(in the rows, 128 means zero)
Known rows, with every way that one mark hangs from another
q_969(q_703): 119 128 122 119 129 156 117 124 113 117 122 142 120 121 135 119 108 125 134 118 128 145 113 126 115 119
q_969(q_937(q_635)): 146 119 135 131 113 128 104 124 125 116 131 118 135 137 124 115 129 105 139 132 117 124 113 136 133 113
q_969(q_703 q_937(q_413 q_973)): 143 122  97 121 111 159  83 160 118 110 107 125 148 116 133 113 122 112 132 116 115 162 117 136 111  98
q_517(q_635(q_937(q_973))): 148 144 108 113 135  94 121 144 115 115 112 123 127 110 138 135 119 117 132 126 111 154 145 118 109  87
q_140(q_703(q_969(q_937(q_517)))): 138 125 139 138 153 153 123 121 134 105 149 142 134 137 158 129 139  75 127 134 113 140 103 162 159 158
q_635(q_937(q_517)): 148 124 123 127 149 133 117 113 103 110 124 123 121 128 146 127 113 110 135 135 121 126 107 140 116 122
q_635(q_517 q_937): 163 141 112 116 145 103 135 131 133 121 103 132 114 118 114 128  96 108 144 140 128 122 100 136 100 134
q_517(q_635(q_937(q_889 q_973))): 132 140  96 115 134 104 125 146 101 107 112 124 123  91 140 130 118 107 146 130 106 158 151 112 106  88
q_517(q_635): 116 136 130 117 128 103 131 122 122 115 126 128 122 118 127 139 126 125 115 127 111 145 133 116 123 105
q_703(q_140 q_969): 123 129 146 159 157 150 134 134 118 114 110 128 122 128 158 133 113  88 151 127 124 154 121 146 147 140
q_973(q_937(q_517 q_969)): 135 120 124 129 112 136 107 124 125 110 130 132 118 129 131 146 143 162 123 109 115 118 114 114 135 105
q_973(q_937(q_413 q_517(q_635) q_969)): 114 120 112 127 109 126  98 132 107  88 113 128 114 115 137 155 149 154 106 109  87 146 113 102 133  91
q_517(q_635(q_937(q_889))): 124 134 117 112 138 112 135 123  98 114 115 129 113  95 137 130 121 101 136 138 107 142 137 114 111  91
q_140(q_703(q_969)): 123 139 131 140 152 147 139 129 128 116 138 150 121 127 157 132 132  89 130 131 117 148 119 149 163 167
q_973(q_937(q_413 q_517 q_889 q_969)): 108 113  99 138 111 159 102 138  93  89 115 130 116  96 142 145 150 150 136 113  96 136 116 105 134 105
q_937(q_517 q_635 q_889):  94 116 110 144 145 148 108 120  73  72 135 129 117 108 148 125 106 110 164 124  96 146 110 122 131 124
q_635(q_937): 152 129 124 122 136 125 127 123 115 132 116 124 122 126 135 123 121 113 135 136 129 121 125 133 119 118
q_937(q_413): 118 124 112 135 124 141 116 142 110 115 113 125 128 119 136 126 131 124 121 128 114 141 119 128 132 132
q_937(q_635 q_889 q_969(q_703)): 101 132  93 130 105 162 103 138  69  97 117 133 117  91 134 118 119 133 168 118 109 161 127  89 108 108
q_635(q_517): 138 136 118 120 136 107 136 132 145 113 115 136 118 122 106 132 105 127 138 132 128 128 109 132 107 143
q_703(q_140 q_969(q_937(q_517 q_973))): 150 120 140 154 159 151 104 152 123  98 119 115 148 132 161 130 119  75 157 125 116 160 117 158 134 122
q_703(q_140): 118 136 126 147 139 139 133 140 109 125 120 122 118 125 149 127 116 109 149 125 126 138 125 140 127 122
q_969(q_937): 152 119 138 118 115 128 116 128 148 137 132 119 141 134 121 120 140 112 122 136 132 115 122 140 125 115

Rows
 91 110 109 133 131 138 109 123  94  72 114 143 102  96 149 150 129 126 129 112  82 148 108 118 143  92 -> q_973(q_937(q_413 q_517(q_635) q_889))
165 143  81 127 141 105 113 170 122 102  85 125 128 104 122 128 100 117 148 133 112 149 113 135  95 129 -> q_635(q_517 q_937(q_413 q_973))
155 132 114 121 128 130 111 127  98 117 124 113 130 120 137 133 134 128 133 132 121 127 120 116 105 114 -> q_635(q_937(q_517 q_969))
 90 132  80 140 113 184 111 165  62 102  98 126 118  77 154 121 127 122 159 117 107 168 128  98 102 110 -> q_937(q_413 q_889 q_969(q_703(q_140)))
121 128 115 137 117 135  95 132  84  89 132 115 130 127 135 133 128 142 139 119 105 143 113 105 119 123 -> q_937(q_517 q_635 q_969)
115 111 106 122 116 176 101 138 103 106 111 131 129  99 135 109 126  97 140 128 113 151 109 129 113 103 -> q_969(q_703 q_937(q_413 q_889))
119 142  81 140 137 111 113 163 104  82 112 133 124  91 119 122  94 119 183 123 104 156 130 117 106 128 -> q_937(q_635(q_517) q_889 q_973)
139 115 155 154 159 155 113 126 120 102 122 119 135 135 157 133 119  70 148 130 118 145 101 160 139 129 -> q_703(q_140 q_969(q_937(q_517)))
122 133 108 121 140 105 106 143 110  87 132 121 140 115 142 140 118 129 124 114 103 162 136 120 117  99 -> q_937(q_517(q_635) q_973)
 81 111  98 153 140 162  97 134  54  63 122 127 119 100 156 129 111 108 157 124  80 160 101 122 131 130 -> q_937(q_413 q_517 q_635 q_889)
128 121 122 141 124 164  98 132  92 106 117 129 117 128 152 108  97  88 165 119 115 150  97 144 120  95 -> q_969(q_703(q_140) q_937(q_635))
127 137  76 148 130 110  97 173 103  79  94 128 128 110 123 128  97 128 153 117  92 169 110 125 112 133 -> q_937(q_413 q_635(q_517) q_973)
108 128  69 136 115 152  92 178  79  81 116 109 150  83 144 134 147 141 149 117  97 167 143  97 103 118 -> q_937(q_413 q_517 q_889 q_969 q_973)
110 134 103 136 137 119 123 134 102  89 113 137 109  98 118 125  96 112 173 131 106 141 108 120 111 133 -> q_937(q_635(q_517) q_889)
120 110 121 113 131 174 100 115 104  96 135 133 131 107 139 115 115  97 149 127 116 141 101 137 107 102 -> q_969(q_703 q_937(q_517 q_889))
123 142 108 132 113 161 117 149  95 126 113 125 124 114 142 124 121 133 150 115 130 153 125 110 105 110 -> q_937(q_969(q_703(q_140)))
143 131  96 130 123 110 101 160 124  95 114 123 138 101 111 116 111 102 173 130 108 143 122 128 106 113 -> q_969(q_937(q_635(q_517) q_889 q_973))
148 139 103 118 148 114 140 134 118 114 101 135 110  94 117 126 100 102 161 144 124 127 112 129  95 131 -> q_635(q_517 q_937(q_889))
 98 128  75 156 126 141  99 171  70  79 107 123 132  90 150 120 118 118 168 118  89 172 137 112 127 117 -> q_937(q_413 q_635 q_889 q_973)
175 148  95 119 144  95 124 156 136 114  99 129 126 112 117 125  96 117 153 130 125 137 121 136  93 124 -> q_635(q_517 q_937(q_973))
137 123 129 128 125 164 111 135 117 126 119 126 126 125 145 111 109  93 150 122 130 142 107 148 114 100 -> q_969(q_703(q_140) q_937)
132 141 108 107 116 111 129 134  95 118 113 119 119  90 129 134 139 121 133 135 108 144 147  92 103  89 -> q_517(q_635(q_937(q_889 q_969)))
133 148  87 132 113 150 105 177  99 120 109 120 139 104 144 122 118 142 159 107 124 169 146 109  97  98 -> q_937(q_969(q_703(q_140)) q_973)
104 130  88 132 102 153 113 158  89 113 111 115 133  89 131 129 155 137 137 127 110 148 143  93 111 124 -> q_937(q_413 q_889 q_969)
